Each row was made from one path, in order. Every step used is in the known rows, and no mark comes twice. Write each row's path.
Known rows
gagod, lizi: [ 11   6  -2   4  13  -1   0   8  -1  -7   1   0   3 -10   3   2 -11  -3
   4  -1   6  -3   2   0  -2  -3 -18   7  -1  12  -5  -4  -2  -1   3   9
  -5]
zado, beni: [ -3   5   0  -8   2   1   1   0   0 -14   0  -3  -5   8   0  -1   1   0
  -6   2   2   0   6 -10   0 -13   0   2  -1   5  -6  -4  -3  13  -5  14
   4]
zado, beni, tasol, tafig: [  1   0   1  -7   9   9  -5  -4   6 -11  14 -25  -3  24   0  -2  -6   6
   6  -2  15  -5  17 -16 -15  -2   5   6   0  10   1 -11   2  30  -7   8
   3]
tasol, tafig, zofu, motip: [  1  -2   1   9   1 -32   3  -3  -2 -17   3 -14  -2  -7  -4  -2  -2  -4
  -5   2 -11  -7  17  12   0  13  -6  -3  -7  16  11  -9   5  14   0  -4
   6]
motip, zado, beni, tasol, mota: [  1  15   1  -8   2   3  -2 -15   5 -18 -13 -10  -3   0   1  -2  15   6
   1  -6  16   2   6  -6  11  -6   1  18  -8   7  -3  -5   6  28 -18  14
  -7]
beni, zofu: [  6   9  -5   4  -6 -23   4   1   2  -6  -2  13  -5  -1 -11   1  -1  -6
   6   9  -8  -4  -6   1   7   9   5  -5  13   2   6   2   1  -6  -4   7
   0]
motip, zado: [ -3  -2   0  -9  -5   9   4  -8   2 -11  -8   2   6 -15  -2   0   5  -4
   2  -4   4  10   0   2   2  -9  -1   4 -14  -1  -5   1   3   4  -9  -2
  -4]
vati, tasol, tafig, zado, motip: [ -6   7  -6   0  13   9 -14 -11   0   9  20 -23   1  32 -13  -3  11 -17
  10 -14   5  -3   5  -2 -13  26  18   6  23   9   9 -14  -9   9  14   0
  -3]
tafig, zofu, vati, tasol, motip: [ -2  17 -18   1  -7 -12   6  -2 -14  -6   5   5  -6  32  -2  -3   3 -13
 -14  -9   7 -18  -8  18   6   4  17  -2  41 -16   2  -4  17  -8   2  20
 -14]
zofu, vati: [-13  -1   3  -6   4  -3   0   5  -7   0   7   0   0  -3  -1   1  -1   3
  -9  -2   7  -8  -9   4   0   0   0  -8   2  -9   0  -2   8  -9   2   3
  -1]
motip, zado, beni: [ -6   3   0 -18  -2   8   4  -8   3 -26  -8  -2   1  -6  -1  -1   5  -5
  -2  -2   5   9   6  -7   0 -22  -1   4 -14   5 -12  -4   1  17 -16  12
   1]
motip, zado, vati, tasol, zofa: [  1   1 -13 -10  11   2 -15 -18  -4  -2  -9  -7   2  42 -10  -5   7  -9
   2   0   8  11   3   9 -14  -7  23  10   4  17 -14  -9   7   5  21  -7
  -9]
tafig, zofu, vati, tasol, motip, zado: [ -6  14 -18  -8 -12  -2  10 -11 -11 -17  -3   5   0  16  -2  -4   7 -16
 -11 -13  10  -9  -8  20   7  -3  14   2  27 -16  -3  -2  21  -4  -8  19
 -18]
tafig, zado, beni: [ -8  -1   1  -5   1  13 -13  -1  -2  -6   3 -17  -5  -3  -5  -4  11  -6
   1  -3  -1   6   3  -6   5  -5  -3   2   7  10  -6 -11  -9   8  -5  14
   4]
tasol, motip, zado, vati: [ 11  13   3  -7 -19  17 -12 -12  -7 -21 -13   1   4   5   0  -5   2 -11
  -2  -3   6   9  -9   0   8  -2   3  15   5  -9  -3  -7  -1  -1  -6  20
 -15]
delap, gagod: [  5 -14   9  -1   8   5  -1   2   1   8  10 -16   3 -19   3   1  -5  10
   6   5  -5   6   4  -6  -3  14  -1   6   6  -9   5   1  -1   6   5 -10
  -4]
vati, tasol, motip: [  5  10 -14   0  -5  -3   3  -4  -4  -6   1   0   2  25   1  -4   1  -1
   3 -10   9 -10  -2   4  -7   9  17   5  33  -9   0  -3   5  -6  11  13
 -10]
beni, zofu, vati, tasol, tafig: [-15   6  -8  -4  15 -23   5   6  -2 -10  17  -1  -1  27 -19   0  -7  -8
   2  -4  12 -19  -6  12 -20  17  22 -13  19  -1  13  -8  16  -2  14   1
   4]
badagid, gagod: [ -7 -17   6   0   1   0  -1  -5   1   8   9  -4   2   4   6   0   0  11
   3   0   0   3  -2  -5   2   7   5  -4  27 -12  -5   2 -12   7   5   7
  -2]
beni, tasol, gagod, lizi: [ 24   1  -5   3   2  -4 -10  -2   3   5  12 -15   7  10   6  -3 -11  13
  13  -2  16  -6  -7  -8   8  12 -11  18   7  -8  -9  -4  -3   6  -5  15
 -18]
beni, zofu, motip: [  5   1  -3   6  -6 -58   4  -1  -4 -14  -6   9  -4 -17  -9  -1   3   3
   5  10 -15  -9   2   2  11  23   2  -7  12   8   9  -5   1  -9   3   6
   2]
tasol, motip, zado, beni: [ -1  12  -3 -16 -22   9   4 -12  -2 -35 -10   2   4 -10   4  -4   2  -4
   0  -5   7   4   1  -6   6 -15  -4  10   3  -4 -12  -3  -2   9 -19  26
  -7]
beni, tasol: [  9  -1  -3   2   2   1  -4  -6   2  10   4 -10  -3  16   4  -1   2   9
   6  -2   8  -2   3  -8   2   6   6   7  13  -2   1  -2   4   5  -5   3
  -9]
tafig, zado: [ -5  -5   1   4  -3  12 -14   0  -3   5   4 -14   0  -8  -6  -3  10  -5
   6  -5  -2   7  -2   4   6   9  -5   2  10   5   0  -7  -6  -5   1   1
   0]
zofu, tafig, zado, beni, tasol: [  1   4   2 -13   7  18 -15   1   2  -5  13 -30 -14  36  -3  -6  15   0
   9  -3  12  11  -1 -19   4  12   4  10  17  12  -9 -18 -10   9 -17  14
  -5]
beni, tasol, motip: [ 17   7  -6   3 -18  -1  -5  -9  -2  -1   2  -6   1  14   8  -4   1  10
  10  -4   9  -7  -2  -8   7  11   4  12  31 -10   2  -1   3  -4  -8  19
 -17]
vati, tasol: [ -2   0 -10  -2  14  -5   3   1   0   6   4  -2  -2  29  -3  -2   3  -3
   0  -7   7  -5   2   2 -11   5  18   0  15   0   1  -5   7   3  14  -2
  -4]
tafig, zofu, motip, zado, beni: [ -2   4  -4  -8  -5 -29   8 -13  -3 -33 -13  -3  -6 -15   0  -3  12  -8
 -12   2 -11   3  17   2  16 -12  -7   3  -9  14  -7  -8   6  20 -19  14
  -1]
badagid, gagod, lizi: [  4 -12   4   4  14  -1   0   3   0   3   8  -6   5  -1   9   3 -10  10
   8   0   7   0   0  -6   0   4 -14   3  25  -1  -9  -2 -15   8   7  14
  -8]
tafig, zofu, motip: [  5   0  -5   8  -3 -40   4  -4  -7  -7  -6  -1  -7  -8   1  -2   7  -4
  -9   5 -17  -5  11  10  14   9  -6  -2   4  10   4  -5   4   4  -3   3
  -1]
zado, vati, tasol, gagod: [  9   3  -5  -5   9   0 -19  -3  -3   9  11 -12   1  53  -8  -8   0  -5
  -6  -4   7  -3 -12   0  -2  14  27   9  13 -16  -6 -13   0   9  20   7
 -11]

Which path is each row?
[-13  -2   6  -4   5  22 -15   0   2 -15  14 -30   0  -2 -10  -3   2  -8
   5  -5   5   4  11  -3 -11  -1  -6   0  -6  15   0 -15  -9  19  -1   6
  11] => tasol, tafig, zado, beni
[  0   7   3  -6   2 -33  -3 -16   0 -25 -16 -12  -3 -15   4  -4  19  14
  -1  -5   8  -3  13  -5  15  10  -4  16  -8  14   0 -12   6  24 -11  14
  -6] => zofu, motip, zado, beni, tasol, mota
[  5  24  -1  -5  -8  -8  -9  -5   1  -4   9   1 -12  22 -17  -1  18 -21
  13   4  -9   7 -18 -11  19  36   7   3  30   8   4  -9 -22 -14 -16  12
  -9] => beni, zofu, tafig, zado, motip
[  8   4   4  -3  -3 -43  -7  -9  -6 -22 -16   6  -3  -8 -14  -4   8  -9
   0   9 -12   3  -2   2  14  17   7   3   3  11   5 -13   3  -2   1  13
  -5] => beni, zofu, motip, zado, vati
[ -6 -10   3  -7  -5 -30   5 -11  -4 -20 -10  -3   6 -29   1  -2   7   6
   1  -3  -4   5   7   2   7   7  -5   2 -15   7  -2  -5   3   1  -3  -1
  -2] => zofu, motip, zado
[  4  21 -18 -13 -14 -19   9 -12   0 -35 -10  11  -1  15 -10  -5   5 -14
   7  -4   6  -5  -3  -1   1  -3  20   6  32  -4  -5  -5   7   5  -8  30
 -11] => vati, tasol, motip, zado, beni, zofu
[-10  13  -3 -10   0 -23   4   5  -4 -18   4  10 -10   2 -12   0   0  -5
  -8   8   1 -14  -9  -3   6  -5   4 -10  13  -1   0  -5   5  -2  -8  22
   5] => zado, beni, zofu, vati
[-11  22 -10   4  12 -37   3   4  -5  -3  -1  11  -7  17 -17   0  10  -5
  -5  -4  10 -22 -16  18   3  20  21  -5  26  -4  13  -4  16  -8  13   7
  -2] => beni, zofu, vati, tasol, mota
[  5  -6  -2   2  -2 -25   3 -17   2 -18   0 -22   1  -6  -1  -3   4  -1
   5  -3   1   2  21   8   3  12  -1   7  -9  14   7  -9  13  22 -13  -2
  -7] => beni, tasol, tafig, zofu, motip, zado
[  6  21  -8 -11 -29 -10   9 -13   0 -43 -14  14   0 -11  -7  -3   3 -10
   6   4   0  -1  -5  -4  12  -8   2   6  15  -2  -4   0  -2   2 -22  32
  -7] => tasol, motip, zado, beni, zofu
[-12   6 -12 -14 -11   1   6  -9 -11 -17   1   3   7   7  -1  -3   5  -4
  -3 -16  19  -8 -11  11  -4   2  15   3  22 -18  -4  -4  16 -12   2  16
 -15] => zofu, vati, tasol, motip, zado
[-12  -4  -8 -10   6  -8  -3   0  -7   4  19  -6   5  27  -6  -5  -2   6
  -7  -9  15 -14 -18   7  -1  10  21  -4  11 -27  -6  -4  10  -6  13   4
  -8] => zofu, vati, tasol, gagod
[ -8  -2  -5  -2  18   0   2   0   4  -3  12 -15   4  30  -7  -2  -7  -5
   5 -10  12  -7   9   5 -27   8  18  -1   4   6   7  -8   8  14  17 -11
   4] => vati, tasol, tafig
[  0  15   2  -8  -2  12 -13  -6   0   2  12 -12  -9  23  -7  -1  19 -16
   7  -4  -1  12 -12 -13  12  28   2   9  18   5  -2 -11 -21  -7 -13   6
  -9] => zofu, tafig, zado, motip
[ -4  18  -2 -22  -3 -10  10  -2   7 -41  -7   7  -8  12 -14  -1   7 -14
   5   8   2  14  -9 -10   6  -5   6   2  -5  10 -10  -7  -5   8 -28  16
   0] => motip, zado, beni, zofu, tafig
[ 10   8  -6  -1 -17  13 -17 -10  -5  -4   6 -23  -5  11   3  -8  12   3
  11  -7   9  -2   3 -13  12   9   0  14  37   0  -4 -12  -7   4 -11  32
 -12] => tafig, zado, beni, tasol, motip
[  0   7 -14  -9 -10   1   6 -13  -3 -16  -7   1   7  12   0  -5   5  -7
   6 -14  13   0  -3   7  -3   2  15  10  19  -9  -5  -2   8  -3   2  11
 -15] => vati, tasol, motip, zado
[  5  -4  11   5  11  28 -34  -5  -2  13  15 -40  -3  32 -10  -6   5  -6
  10  -5  11   6   3  -5  -6  22   8  12  12  12  10 -22  -3  15   8   5
  -4] => beni, tasol, tafig, zado, vati
[  2   7  -5  -9   1  14   3 -15   8 -25   1 -22  -5  17  -2  -3   1 -11
   1  -3  10   6  18  -2  -2 -15   2  10  -7   9  -2  -7  11  40 -27  10
  -3] => motip, zado, beni, tasol, tafig, zofu
[ -3  -1  12   4   9  30 -31   0  -4   1  11 -30   0  15 -14  -5   2 -14
   3  -4   3   9   2   2  -8  13   2   5  -1  13   9 -20  -8   9  12  -1
   4] => tasol, tafig, zado, vati
[  7  16   6  -2   4   5 -22   6  -3  -6   2 -10 -14  34 -23  -5  12 -22
   7   8  -5  13 -20  -4  10  27  10   3  23  12   4 -20 -14 -10  -4  12
  -4] => beni, zofu, tafig, zado, vati
[  2   6  -3  -3  -3 -55   4  -1  -2 -26  -6   5  -9 -12  -8  -3   3   3
  -1  12 -14 -10   8  -8   8  12   1  -5  11  14   3  -9  -2   4  -3  20
   5] => zado, beni, zofu, motip
[  7   4  -3  -8   5   2  -3  -5   3  -2   4 -13  -8  24   5  -3   3   8
   2   0   9  -2   8 -17   1  -6   6   8  11   4  -6  -7   3  19 -10  17
  -4] => zado, beni, tasol
[ -1  -1  -2   1  -8 -32   8 -13  -4 -20 -13   0  -1 -23   0  -2  10  -7
  -6   0 -13   5  10  12  17   1  -6   3 -10   9  -1  -3   7   7 -14   1
  -5] => tafig, zofu, motip, zado
[ -7   7  -1  -1  -4 -22   4   5  -6  -7   4  13  -5  -6 -12   2  -1  -4
  -4   6  -1 -13 -15   6   6   8   6 -12  16  -7   7   0   8 -15  -3  12
   0] => beni, zofu, vati
[ 13  -4  -4  -2 -10  -1 -10  -9   3  11  12 -14   4  18   4  -6  -1  17
   7  -1   9  -3  -8  -7  11  13   7  11   8 -19  -5   0   0   5  -6   5
 -13] => beni, tasol, gagod
[  1  -2 -11  -5   2 -10  -3  -4   1   5  13  -7   5  26  -4  -6  -1   4
   2  -8   7  -5  -9   3  -2  10  20   4   9 -18  -6  -3   2   4  11   1
  -6] => vati, tasol, gagod
[ -8   6   4 -14   5  17 -12   5  -1 -16   8 -21 -11  19  -7  -4  13  -8
   3  -1   3  14  -4 -12   2   4  -2   4   4  13  -9 -17 -15   6 -13  11
   4] => zofu, tafig, zado, beni
[ 13  15  -8   0   1   6 -13  -5  -9  -2  -2  -3  -3  50  -3  -7   2  -9
  -3  -6   8  -7  -6   0  -5  11  23  11  34  -6   1 -12   4  -1  18  21
 -14] => zado, vati, tasol, motip
[-15  10  -3 -20  -6 -15   8  -3  -3 -31  -2  11  -4 -13 -13   0   3  -9
  -5   4   6  -4  -9  -2   7 -12   3  -7   0  -3  -5  -3   8   2 -17  21
   0] => motip, zado, beni, zofu, vati
[ -7  14 -16 -11 -15 -20  11  -8  -8 -23  -2  15   4   7 -13  -3   4  -9
   3  -8  12 -13 -17  12   3  10  20  -3  34 -17   2  -2  16 -17  -1  20
 -16] => beni, zofu, vati, tasol, motip, zado
[-14  -2  -8  -8  17  -7   2   4  -8   5  11  -1  -2  28  -4  -1   3  -1
  -9  -9  13 -14  -6   7 -12   3  18  -7  16  -9   0  -7  15  -6  15   3
  -3] => zofu, vati, tasol
[  2   4   6  -9   1  16 -12  -8  -2  -9 -10  -3   1   9  -6  -3   6 -12
  -6   0   3  13  -4   0   4  -7   5   9 -10   2  -4  -8   2   8  -2   7
  -6] => motip, zado, vati
[  5   7  -5  -3  21   5 -14   1  -5  10   2  -7  -6  54  -7  -4   3 -11
  -7  -4   7  -2  -2   1 -11   6  26   6  18   1   1 -14   7   7  22   5
  -6] => zado, vati, tasol
[-17  13  -5   0  18 -15  -1   2  -7   1   1   0  -3  15  -6   0  10   1
 -12 -13  16 -18 -10  16  -3  13  14  -1  13  -5   7  -6  16  -1  16   1
  -3] => zofu, vati, tasol, mota
[ -1  13 -15 -17  -8   6   5 -12  -2 -30  -8  -1   3  17   1  -6   6  -7
   1 -11  14  -1   3  -3  -4 -12  15  10  18  -4 -11  -7   6  11  -3  24
 -11] => vati, tasol, motip, zado, beni
[  6  10  -5   0   6   4  -1  -6   6 -12   9 -23 -10  30  -1  -2  -3  -6
  -2   1   6  -5  19  -5  -5  -9   4   6   8  12   3  -9   7  36 -17  12
   1] => zado, beni, tasol, tafig, zofu
[ 12   3 -14  -1  14  -8  -4   4   0   0  13  -7   8  20  -1  -3 -11   0
   6  -8  14  -8  -7   2  -5   7   2  12   8  -6 -11  -7  -1   4  15  10
 -12] => vati, tasol, gagod, lizi
